What can hang from each mark
k_558: k_615 k_754 k_931
k_487: k_615 k_754
k_603: k_615 k_754 k_931
k_679: k_615 k_754 k_931
k_931: k_487 k_509
k_754: k_522
k_509: k_615 k_754
k_522: k_754 k_931
k_615: k_509 k_522 k_679

Every row comes from one small tree of marks. Brackets hold a mark, then the marks that hang from it, in the order of their numbers. Every link used is in the known rows. Which tree was each row made from?
In the rows, 128 means zero.
Known rows
{k_487 {k_615 k_679} k_754}: [182 146 148 133 153 105 148 207 127 154 135 118 160  95 124  97 160  75
 173 127 165 146 163 175 123 153 179  95 162 137 132 151 160 167]
{k_754 {k_522 {k_931 k_487}}}: [134 118 116  86 140 122 125 144 111 141 118 138 129 120 143  61 187  91
 125 135  86 160 109 160 129 126  99 110 207 121 148 139 119 170]
{k_522 k_754 {k_931 k_509}}: [178 104 105  96 136 122 117 155 143 127 157 132 107 120  78  59 195  93
 162 151 119 143 145 141 127 107  35 108 135 146 154 136 163 172]
{k_487 {k_615 k_509 k_679} {k_754 k_522}}: [142 152 151 119 154 106 129 222 112 161 120 125 133  98 149  87 146  64
 146 120 162 156 135 169 118 142 194 102 171 123 125 152 137 171]
{k_679 k_754}: [189 141 141 110 151  96 135 154 111 138 128 114 162 143  84  83 182  81
 138 132 107 144 102 177 110 166 130 106 147 135 146 136 138 181]
{k_558 k_754 {k_931 {k_487 k_615}}}: [186 199  96 110 158  84 137 169 119 163 156 148 157 109  96 102 178  74
 120 118 112 149 118 157 144 148 102 104 181 104 140 163 120 148]
{k_679 {k_615 {k_522 k_754}}}: [185 124  94 112 145 113 119 191 117 123 107 117 109 100  88  63 165  83
 127 143  98 142 134 141 126 132  58 126 123 168 139 155 125 166]
{k_754 {k_522 k_931}}: [161 117 118  97 139 124 125 142 117 132 128 132 117 118 122  54 184  82
 131 142 104 150 119 153 126 137 100 108 183 127 152 140 142 165]
{k_754 {k_522 {k_931 k_487 k_509}}}: [156 118 120  90 134 115 121 146 123 140 140 143 115 121 147  66 194  88
 148 136 115 157 110 154 132 101 101 112 187 124 147 132 145 159]
{k_931 {k_509 {k_615 k_679} k_754}}: [180 159  78 105 139  72 110 176 123 134 145 136 149 128  84 102 153  93
 165 137 121 157 131 142 113 123 103 112 134 140 127 143 146 150]
{k_522 k_754 {k_931 {k_509 k_615}}}: [172 110  79  89 134 110 109 149 134 126 154 126 118 135  80  54 202  91
 149 152 107 147 148 131 123  90  24 106 128 150 155 136 146 164]
{k_509 {k_615 k_679} {k_754 k_522}}: [141 170  79  91 140  79 108 170 104 137 113 130 139 125 124  79 143  88
 131 137  92 171 119 147 112 143 121 115 171 132 127 152 113 160]
{k_487 {k_615 k_509} {k_754 {k_522 k_931}}}: [136 123 155 108 154 112 128 191 114 149 135 124 126 117 144  65 177  58
 134 125 144 148 127 166 120 123 132 104 182 119 142 144 138 171]
{k_615 k_679}: [185 132 110 119 144 119 133 179 124 141 124 133 147 103  83  92 155  95
 156 137 121 148 139 160 121 164 139 102 154 135 136 147 149 167]
{k_931 k_487 {k_509 k_615 {k_754 k_522}}}: [144 175  84  80 138  65 105 155 101 137 130 138 134 151 139  86 181  90
 133 125  84 167  74 141 120 104 113 119 170 126 128 138 117 156]
{k_931 k_487 {k_509 k_615 k_754}}: [158 162  80  90 142  66 112 159 109 134 140 138 158 155  95 102 184  98
 149 125  86 156  86 144 119 112  90 115 152 132 131 136 124 159]
{k_615 k_509 k_522 {k_679 k_754 k_931}}: [172 117 119 131 149  88 107 199 100 161 111 119 136  97  82  88 134  87
 113 131 119 146 115 188  94 134 147 132 118 120 130 140  90 186]
{k_615 k_509 {k_522 k_754}}: [165 108  84 103 147 120  99 192 108 133  93 126 101 109  46  66 161  97
 105 132  85 142  97 137 107 133  90 117 113 137 139 148  95 188]
{k_558 k_615 k_754 {k_931 k_509}}: [228 175  73 109 147  74 123 151 128 152 180 146 144 112  53  95 202  67
 127 120 130 143 144 137 121 142 141  99 119  96 157 154 133 134]
{k_603 k_754 {k_931 {k_487 k_615}}}: [114 161 133 124 157 108 158 182 117 123  60 138 151 106 111 107 216 121
 163 116 103 152 104 150 124 127 191 100 175 134 135 150 157 143]
{k_603 k_931}: [161 140 107 123 146 116 140 158 117 122  77 128 143 125  66  94 191 105
 143 134 103 144  92 160 121 155 145  96 141 138 146 141 151 160]
{k_931 k_487 k_509}: [187 135 115 107 141 106 130 164 121 142 139 140 143 129  96  98 193  98
 161 125 114 143  96 153 130 125 129 106 152 130 138 133 152 165]
{k_558 {k_615 k_509 k_522} k_754}: [194 111  72 116 154  84 110 190  97 138 132 139 132  98  47  87 175  77
  79 112  97 146 120 134  96 145 154 108 109  96 151 151  76 160]
{k_603 k_754 k_931}: [145 150 114 124 151 121 144 155 116 106  56 127 143 114  69  93 219 124
 148 124 101 145  93 145 112 148 192  98 147 132 148 144 158 144]
{k_679 {k_931 k_487 {k_509 k_615 k_754}}}: [155 160  79 102 138  50 110 161 103 149 162 134 151 150 101 103 189 102
 144 124  86 150  86 159 123  92  78 130 143 122 127 131 118 164]
{k_487 {k_615 k_509} k_754}: [166 140 150 126 161 102 137 209 111 150 136 120 152 126  93  98 178  69
 145 115 145 135 113 166 118 149 156 100 146 126 133 145 145 176]
{k_754 k_522}: [176 142 116 104 142 114 128 156 107 138 117 129 119 123 115  69 182  84
 127 131 103 148  92 151 127 154 148 106 168 128 141 142 142 168]
{k_931 {k_487 k_615} k_509}: [185 142 134 117 147  94 144 189 128 151 153 144 140 119 115 107 188  86
 178 124 134 141 118 151 140 114 129 105 157 137 127 139 173 159]
{k_603 k_615 k_754 {k_931 k_487}}: [118 155 123 119 162 107 147 158 114 115  43 141 165 120  76  91 240 145
 156 112  86 157  91 148 115 101 203  93 192 114 127 143 152 159]
{k_487 {k_615 k_522}}: [206 122 116 131 150 104 135 192 115 140 112 129 122  94  86  84 167  83
 140 129 121 131 122 143 124 138 139 110 138 142 130 149 145 159]
{k_603 k_615 k_754 k_931}: [147 153 124 130 161 108 146 156 120 107  53 134 153 118  52  85 237 136
 158 119 104 147 101 141 111 111 204  91 168 119 130 144 174 154]
{k_522 {k_931 {k_509 k_615 k_754}}}: [173 132  82  93 139  78 109 144 124 120 159 134 142 149  78  80 183  88
 154 143 104 149 123 138 116 105  38 114 144 138 144 134 146 150]
{k_522 k_754 {k_931 k_487 k_509}}: [150 106 103  86 136 120 118 157 137 134 149 139 120 122 100  64 197 102
 158 144 101 153 134 149 130  96  37 111 160 140 150 136 140 177]

Which tree is each row?
[156 141  95 125 153  69 106 208  96 139 131 128 122 115  76  98 140  81
 111 126  93 138  93 160 115 125  57 153 123 138 121 148 104 167] => {k_679 {k_615 {k_509 k_754} k_522} k_931}
[185 121 104 116 147 108 126 198 121 138 109 125 103  92  84  67 170  89
 137 137 107 138 136 137 124 127  96 113 129 152 133 155 131 173] => {k_487 {k_615 {k_522 k_754}}}
[151 112 132 102 147 119 133 151 115 140 127 119 167 127 123  74 197  89
 140 126 111 151 121 180 118 135 114 100 191 120 156 135 117 178] => {k_522 {k_931 {k_487 k_754}}}
[140 105  83 106 148 104  96 191 116 129 104 142 124  94  65  82 116  96
 122 140  97 156 130 150  95 134  72 124 151 126 132 149  93 167] => {k_615 {k_509 k_754} {k_522 k_931} k_679}
[179 125 147  97 138  98 122 139 124 137 149 123 122 134 138  56 188  70
 147 145 135 154 117 169 116 116 112 112 166 132 153 128 155 164] => {k_679 {k_754 {k_522 {k_931 k_509}}}}
[180 123 116 121 151 102 135 193 109 148 103 136 135  95 110  91 169  92
 137 122 102 141 110 151 126 127 141 113 160 135 127 148 120 164] => {k_931 {k_487 {k_615 k_522}}}
[151 113 100 110 151 107 124 204 115 153 127 141 155 104  57 101 157  86
 141 124 110 153 157 150 101 160 167 100 126 118 135 150 118 172] => {k_558 {k_615 k_509 k_679}}
[139 143 148 115 162 100 137 209 105 159 125 126 165 128 117 104 179  77
 143 108 127 145 102 173 121 139 158 101 170 120 131 143 123 182] => {k_931 {k_487 {k_615 k_509} k_754}}
[169 118 108  98 138 100 119 146 118 138 145 119 167 142 128  74 210  85
 149 128 126 152 124 163 117  92 110  99 164 126 155 128 127 159] => {k_522 {k_931 {k_487 k_754} {k_509 k_615}}}
[146  87 102 106 151 121 112 204 125 137 116 134  96  94  73  58 159  84
 126 142 105 141 146 136 116 106  39 118 136 144 138 152 116 178] => {k_487 {k_615 k_509 {k_522 k_754 k_931}}}
[137 137 130 110 159 104 135 207 109 156 128 145 149 125  92 108 169  86
 142 117 103 145 100 156 129 138 118 108 167 126 124 145 132 178] => {k_931 {k_487 {k_615 k_509}}}
[116 156 106 114 166  76 121 180 110 120  72 144 155 149  30 104 181 116
 143 123  87 155  73 152 104 119 122 101 161 118 115 144 138 178] => {k_603 {k_615 {k_509 k_754}} k_931}
[157 159  76 101 145  79 115 174 111 134 124 130 162 130  79  97 144  97
 144 137  92 161 129 150 109 150  98 111 153 137 129 150 119 162] => {k_509 {k_615 k_679} k_754}
[193  93 107 113 140 110 119 188 143 133 142 134  87  89  94  56 179  84
 160 149 135 137 162 131 127  82  51 115 127 154 141 145 157 159] => {k_487 {k_615 {k_522 k_754 {k_931 k_509}}}}
[205 143  64 108 139  66  98 164 108 122 120 129 125 129  70  86 171  93
 132 130 100 144  92 128 105 109 105 120 113 140 132 139 119 147] => {k_931 {k_509 {k_615 k_522} k_754}}
[134 145 138 122 156  91 129 204  95 160 146 117 165 130 128 101 179  75
 128 114 120 142  99 193 128 126 109 131 155 125 134 139 112 182] => {k_679 {k_615 k_509} {k_931 {k_487 k_754}}}
[184 116 121 101 134 116 121 144 129 132 148 137 102 118 124  59 191  79
 152 143 132 147 120 145 130 111 102 109 164 129 150 133 167 154] => {k_754 {k_522 {k_931 k_509}}}
[131 132 131  96 152  88 119 193 103 161 116 128 150 117 114  82 152  67
 125 126 112 170 144 171  89 158 196 107 148 114 137 147  99 180] => {k_558 {k_615 k_509 {k_679 {k_754 k_522}}}}
[203 124 103 140 148  93 125 168 126 119  64 138 123 108  54  81 206 116
 156 131 130 140  96 140 112  80 179  96 130 130 125 136 167 151] => {k_603 {k_615 k_522} {k_931 k_509}}
[182 159  81 112 139  54 110 160 109 141 171 128 139 148  78  97 186  92
 149 131 103 140  96 151 121 101  78 129 120 127 132 132 141 159] => {k_679 {k_931 {k_509 k_615 k_754}}}
[199 113  93 138 139 106 118 186 112 153 116 126 122  76  86  83 148 102
 131 135 117 138 134 167 116 132 145 125 130 125 132 144 118 167] => {k_615 k_522 {k_679 k_931}}
[172 114 135 106 142 112 129 153 126 139 150 125 154 127 128  77 205  88
 162 127 140 146 121 174 121 108 122 101 173 123 154 128 141 167] => {k_522 {k_931 {k_487 k_754} k_509}}
[200 122 112 136 148 106 133 210 124 147 108 133 125  69 100  91 139  87
 154 135 137 143 156 149 121 141 154 108 143 144 124 155 141 155] => {k_487 {k_615 k_522 k_679}}
[198 121  69 118 139 107 110 176 108 136  91 123 139  95  80  76 149  97
 124 137 105 150 137 142 107 136 143 108 128 140 135 148 106 153] => {k_509 {k_615 k_522 k_679}}
[151  83  93 102 156 117  99 181 122 129 100 137 110 109  39  43 183 108
 118 139  88 146 132 132 105  83  51 109 150 125 130 144 110 193] => {k_603 {k_615 k_509 {k_522 k_754 k_931}}}
[127 136 153  88 149  98 135 156 109 140 131 121 151 134 180  60 174  64
 132 143 102 168 123 186 127 127  69 125 205 147 146 142 123 168] => {k_679 k_615 {k_754 {k_522 {k_931 k_487}}}}
[106 143  82  69 140  83 107 138  99 133 119 136 145 148 141  64 175  92
 115 135  57 174  99 150 116 113  58 119 205 123 140 142  90 164] => {k_509 k_615 {k_754 {k_522 {k_931 k_487}}}}
[172 114  55 116 133  96 100 186 109 150 111 116 114  89  84  62 156 105
 115 145  92 151 150 149 112 103  89 128 112 139 134 149  90 175] => {k_509 {k_615 {k_522 k_754} {k_679 k_931}}}
[147 113 132 106 150 112 146 174 126 146 142 142 151 114 118  85 183  87
 157 134 107 147 142 161 137 124  74 106 195 134 139 144 146 167] => {k_522 {k_931 {k_487 k_615}}}
[164  84  94 115 145 131 104 190 120 137 101 139 121  83  68  74 134  95
 123 141 114 148 142 150 103 132 100 113 144 126 140 146 107 165] => {k_615 k_509 {k_522 k_931} k_679}
[148 136  84 112 138  91 122 174 104 163 134 130 164 116 111  95 167 105
 135 131  92 157 131 173 126 119 118 119 157 122 131 141 105 172] => {k_509 {k_615 {k_679 {k_931 k_487}}}}
[196  86  88 104 133 122 105 161 136 123 128 129  88  98  76  48 183  95
 141 151 115 140 139 132 117  92  53 116 122 146 152 139 135 165] => {k_615 {k_522 k_754 {k_931 k_509}}}
[203  86  74 113 146  93 120 157 113 128 148 136 133  88  73  64 189  80
  96 129 101 147 162 138 104 131 114 104 136 103 165 150  91 149] => {k_558 {k_615 {k_522 k_931}} k_754}
[138 149 100 105 153  94 111 200 113 139 123 142 146 120  60 109 127  96
 142 129 102 157 110 156 105 164 104 116 151 126 123 150 121 176] => {k_615 {k_509 k_754} k_679}
[175  85  86 100 139 129 110 159 124 123 108 123 102  97  73  42 175  98
 119 149  87 144 139 140 114 120  47 114 139 144 153 146 111 177] => {k_615 {k_522 k_754 k_931}}
[162 149 141 117 142  86 126 171 106 165 136 116 135 110 145  74 155  80
 134 138 125 160 126 195 114 144 159 125 165 121 135 140 125 182] => {k_615 {k_679 {k_754 k_522} k_931}}
[126 172 116  96 155  83 114 196  99 130 128 134 124 138 115  90 145  66
 122 128  96 158  85 151 123 149  74 132 164 142 123 152 129 165] => {k_679 {k_615 {k_509 {k_754 k_522}}}}
[176 145  65  98 140  65  99 165 102 130 111 135 138 131  93  92 173 101
 129 124  81 155  80 135 107  98 107 123 137 134 129 138  97 152] => {k_931 k_487 {k_509 {k_615 k_522} k_754}}
[142 155 126 123 156  97 142 160 126 115  65 146 152 119  80  98 246 142
 177 114 114 154  92 141 117  76 208  93 173 116 125 136 176 147] => {k_603 k_615 k_754 {k_931 k_487 k_509}}
[115 133 107  83 149  99 105 163 107 130 128 141 117 136  98  70 155  83
 116 134  85 159  93 151 111 137  63 122 182 118 139 143 113 174] => {k_615 {k_509 {k_754 {k_522 k_931}}}}
[100 167 110 105 161  75 115 177 103 124  62 145 131 144  72  87 178 107
 128 123  86 166  61 150 106 112 146 105 181 114 114 145 132 176] => {k_603 {k_615 {k_509 {k_754 k_522}}} k_931}
[138 145 139 113 147  88 113 191 100 169 132 122 131 116 127  81 143  78
 121 131 121 159 109 194 106 140 153 128 154 112 130 138 109 189] => {k_615 k_509 {k_679 {k_754 k_522} k_931}}
